Each row was made from one small tree. Brackets hold a mark, then the marks that hang from it, in alphabetical order. Every link used is in the known rows. Write each row's tree.
Known rows:
(S (J (L A M)) X): [  5  11  19 -20  -8  11   8 -14  -6 -31  -8 -10 -23  -2  -2   2   5  -9
   8 -20   1   6   3  22   2  15  24 -15]
(A (H J) L): [ -8  10 -28   7  15  -4  -1  -8   0  -1   2 -10 -10  -4  20  -3 -30  15
   4   7  -4   9   6  17  -1 -18 -28  -9]
(H A J): [-12   1 -18  -9   7 -12   9   3   5   8  13 -19  15   3   0  12 -11   8
 -10   2 -15  18  -9   9 -17  -8 -21 -25]
(J F R): [ 13  -7 -14  19  -3 -19  12 -17  13   9 -21  -3   6 -12  -3   8 -12   6
  -4   0 -13  -8   7  30  -9   2  10   6]
(M (L (A H) U)): [ -8  -3 -12   5  18   3  18  -7  -4 -25  -8  -8 -12 -16   1 -18 -13   9
  12   2  -2  19  -8   7  12   5   3   1]
(S (X (L M))): [  6   3   2 -12   2   3   3 -18  10  -5  -3 -14  -2   9   7   4  -1  11
  -5 -17  14   3 -11   8   9   5  -2 -10]
(J F (L M) (S X)): [  2   3  23 -18 -16  17  -9  -7  10 -12 -12   2 -23   3  -3  -2  16  -7
   2  -9  -4  -1  20   7  10   0  16   2]
(J S): [ -3   3  -4  -2   0  11  -6   0   5   1   3  -6   0   6  -4  -5  -8   4
  -2  -5 -18  -1   6  -1   5  -7 -18  -6]
(M L): [  6   3 -12   4   6  -7   0  -6  12   0   8  -4  -3   8   7  -8 -14  10
   7  -1 -11  15   1   1   8   1 -12 -11]
(L (A (H J)) M U): [-20   6 -16   2  20  -5  29  -7  -6 -26 -20 -13   0 -29  -6  -2  -4   8
  -2  -5  10   7  -5  23  -8   2   6  -7]
(X (L A) (S (J R))): [ 23  -4  -9  34  -4 -23  27 -18   6  -2  -7 -11   0 -23   3 -12 -17   9
  -2 -14   1 -20 -19  28 -16   9  10  -9]
(A L): [  3   7 -21  -1   6  -2  -5 -11  -2  -3  -1  -8  -6  12   6   4 -26  12
  10  -1 -15   4   1   5  12  -5 -24  -6]
(L (A H) M): [ -1  10  -6  -6  11   6   7 -17   0 -42 -15 -10  -1 -18  10  15   3   6
  16  -9   8   7  -2  26   0   0   9 -11]
(S J): [  5   4  -8  -2  -1   2   6  -4   0   3   8  -8 -11   3  10   1 -17   4
  -6 -10 -16  -6   8  21  -8  -2  -9 -11]
(J F (L M) S): [  3   0  11  -4 -18   1  -5   1   9 -16 -10   9 -18  -4   0   0  12  -4
   0  -3  -7 -18  22  12   9  -6   8   6]
(L (A H)): [ -3   3 -10  -2  12   7   5 -17  -4 -28 -10 -15  -1 -17   2   5  -9   2
  15  -2  -6   8  -4  21   1  -6   0  -9]
(M (L A U)): [ -3  -3 -12   8  13  -5  22  -6  -4 -13  -8  -8  -2  -4 -13 -20 -12   7
   8  -6  -9  16 -11  -3  13  15   4  -4]
(M (L A)): [ 11   3 -10   8   6  -3   8 -13   1 -15   0 -10   1   0   3  -8  -9   5
  16 -11  -9  18  -7   4  12   9   2 -14]
(L M U): [-12   3 -13  -8   8  -6  16  -3   2 -11 -14  -4   1  -5 -10   5  -2  10
  -6  -4  -2  -5  -3  10   3   6  -3  -2]
(M (L (A (H J)) U)): [-12   0 -20  14  22  -7  27  -4  -1 -13  -7 -11  -8 -21  -1 -24 -17  10
   1   3   1  22  -6   9  -1   1  -3  -6]
(U (L A M)): [  0   9   5 -19   9  -8   8  -1 -15 -23 -14 -14  12 -10   7  16 -11   6
  13 -22  -1  -1  -1   8   4  16   2 -17]
(H (A (L U))): [-16  -4 -22 -15  12  -4   5   3  -6  -2   1 -12  -4  13  -6   3 -22  17
   1   6 -18  12 -12  -3  10  -1 -25  -3]
(S (J L)): [  3   0   2  -6 -12  -7   4   2  -1  -8   5  -2 -20  -1   0  -2 -14  -3
  -9   0 -17 -13   8  18  -1  -5  -4  -7]
(L U): [-16  -3 -18  -4   9  -6  16  -2   0  -1 -12 -10   2  -4 -16  -4 -17   8
  -9   1 -16  -2  -5   4   3   1 -10  -1]
(L (A H) M U): [-14   4  -9  -6  16   4  20  -8  -6 -40 -22  -9  -4 -23  -6   4   1   7
   9  -4   8   3  -5  20   3   5  11   1]
(J F S): [  5  -5  -2   4  -6  12  -4  -4   8   6  -4  -1  -8   4   6  -6  -3   2
   1  -7 -20  -7  19   9   3  -7  -4   5]
(L (A H) U): [-18  -1 -13  -1  17   4  19 -10 -10 -28 -19 -14  -5 -21 -13  -6 -12   4
   8   1  -7   7  -8  15   4  -1   4   2]
(J (L M U)): [-16   1  -4 -12  -3 -16  14   3   0 -21 -17   2  -8 -10 -19   2  -1   0
  -8   3  -3  -9  -2   7  11   1   3   2]
(L A M): [  5  10  -5  -3   5  -1  11 -15  -1 -29 -15 -11   8  -7  -1  14   4   2
  15 -16   0   5  -4  17   1  12  10 -15]
(X (L A) (S J)): [ 18  -1  -7  19  -3  -9  20 -15   0  -9   2 -12  -9 -14  11 -14 -11   7
   3 -18  -2 -16 -12  19 -13   3   1 -15]

Which tree is each row?
[ -5  -1 -15  10   3 -18  22  -8  10  -8 -12  -3   1 -14  -4  -7  -2  17
  -6  -5  10 -19 -15   5  -4   3  -8  -3] : (X (L M U) S)
[ -6  10   3 -21  13  -2   4  -3 -11 -38 -14 -13   5 -22  17  16 -11   8
  17 -12   7  -2   2  16   1   5   1 -14] : (U (L (A H) M))
[  8   6   8  -4 -11  -6  14  -3  -5 -35  -7  -2 -20 -10   3   4   1  -7
   3 -16  -2 -11   3  25   4   8  18 -11] : (S (J (L A M)))
[  9  -4   6   3  -5  13  -2 -17  14  14 -18  -8  -4  -1 -10  -6  -4   1
  -2  -7 -14   5  13  15  -3   7  13   8] : (J F R (S X))
[ -7  -8 -19  14   4 -17  22  -8   5   4  -8  -7   2 -11 -10 -17 -15  15
 -10   1  -4 -15 -16  -1  -3  -3 -14  -3] : (X (L U) S)
[-20  -2 -29  -5  15 -14  14   6  -5  10   7 -16   1   6  -4  -2 -27  18
  -9   5 -15  14 -12   0  -3  -4 -32  -9] : (H (A (L U)) J)
[-20   3  17 -26  -5  16   1   3   4 -17 -13  -2 -20   1 -26 -10   6  -3
  -8  -4  -4   3   6  -6  16   6   2   2] : (J (L M U) (S X))
[ -4  -1   2 -10  10   6  24 -19  -3 -19 -22 -17  -4  -4 -15  -8   0   6
  -2 -23  15   6 -21   4  13  16  13  -2] : (S (X (L A M U)))
[ 29 -12  -7  37 -13 -25  21 -17  14  17  -8  -1 -11 -19  14 -12 -15  13
 -10  -9  -3 -32   0  38 -23  -1   9   5] : (X L (S (J F R)))
[  6  -1  14 -12 -15   7   2 -12   2   0  -2  -4 -33   2   6  -6  -6  -8
  -4  -9 -16  -3  20  24  -3   0  16   1] : (S (J F L) X)
[  0  10 -14 -17   3  -4  -7  -3   2 -17   6  -8   0  16  17  21  -8  19
  13  -3  -4  12  -8   9   7   0 -20 -15] : (H (A (L M)))
[  2 -10  -8  14  -4 -14  11   2  15  23   0  -9   9  -7  -4   2  -5   8
 -15   1 -14   1   5  20 -20  -7  -3  -1] : (H A (J F R S))
[ 13 -11  -1  17 -10 -24  18 -18   1 -15 -29  -3  -1 -22 -18   1  -4  -8
   7   0 -12  -9   1  32   3   7  29   6] : (J F (L A) R)
[-18   0  -1  -9   4  -6  18  -4  -6 -49 -25  -3 -14 -27 -15   1   4  -2
   6   5   5  -4  -4  20  11   0  15   3] : (J (L (A H) M U))
[-11  -9   4  -9   5  17   7  -3   3  10  -3 -14 -12   7 -18 -27 -10   8
 -18 -11  -3   1 -10 -14  17  -1 -14   9] : (J (S (X (L U))))
[  9   4 -11  11  -3 -15   7 -15  13  -8  -4  -5   6  -9  12   4   1  15
   0  -8  11 -15 -12  11  -7  -2 -10 -15] : (X (L M) S)
[-12 -14   3   0 -11  -1   8   8   1  -2 -15   6 -21  -6 -21 -19  -3  -5
 -11   4 -23 -18  16   2  13  -9   3  19] : (J F (L U) S)
[ 14  -7   8  10   1   8   8 -19   6   0 -12 -19   2  -6 -18 -18  -7   3
  -4 -19   3   3 -18   7  11   9   8   2] : (J R (S (X (L A))))
[ -3  -1  -6  13   6  11  10 -10   1  -9 -10  -9 -10 -21   9 -12  -4   0
   4  -9  -8   1  17  22  -9 -14   5   1] : (L (A (H (J F S))))
[-18   1  -8  -1   4 -22  31   3  -6 -23 -22  -7  -3 -21 -24  -4   0  -3
  -9  -5   2  -1  -6  11   2   7  12  -8] : (H (J (L A M U)))
[  7  -4   4   9  -5 -14  16  -9  -1 -29 -12  -5 -19 -31  -5  -2 -15  -5
   0   4  -5 -11   1  41  -4  -2  19   0] : (S (J (L (A H)) R))
[-21  -6   5  -5   3  10  10   5  -8 -34 -14  -5 -22 -23 -23 -20  -5  -7
   3   6 -12  -3   0   3  17  -8   3  10] : (J (L (A H) U) S)
[-13   0  -8  -6   3   1   1   9   7  11  17 -15  10   5   0   0  -6   8
 -13  -1 -17  13  -3  -1 -12 -11 -26 -19] : (H A (J S))
[-11 -13  -7  -1  -6 -15  17  -1  -1  -4 -20   2 -16  -9 -17  -8  -5  -4
  -6   7 -20 -14  10  11  10  -5   8  12] : (J F (L U))
[-16   2 -25  -3  17   4   5  -6  -7 -12  -9  -7 -17  -5   3  -8 -29  17
   6  12  -8   2   0   8  13 -12 -22   9] : (A H (L U))
[-16  -3  -2 -12  -8  -9  -2  16   5   2  17  -9  -1   1 -10  -2  -3  -2
 -12   7 -19   5   0  -2  -4 -16 -20 -16] : (H A (J L S))
[ -9   3  15 -21  -9  17 -13  -5   5  -7   0  -8 -14   6 -18 -10  -3  -7
  -1   0 -16   8   6  -6  14  -3  -7  -7] : (J L (S X))
[-14   8 -19  -6  16   4   5  -5  -3 -25 -13  -1 -18  -7  11   2 -16  20
   6   5   4   0   2  13  13  -5 -15   7] : (A H (L M U))
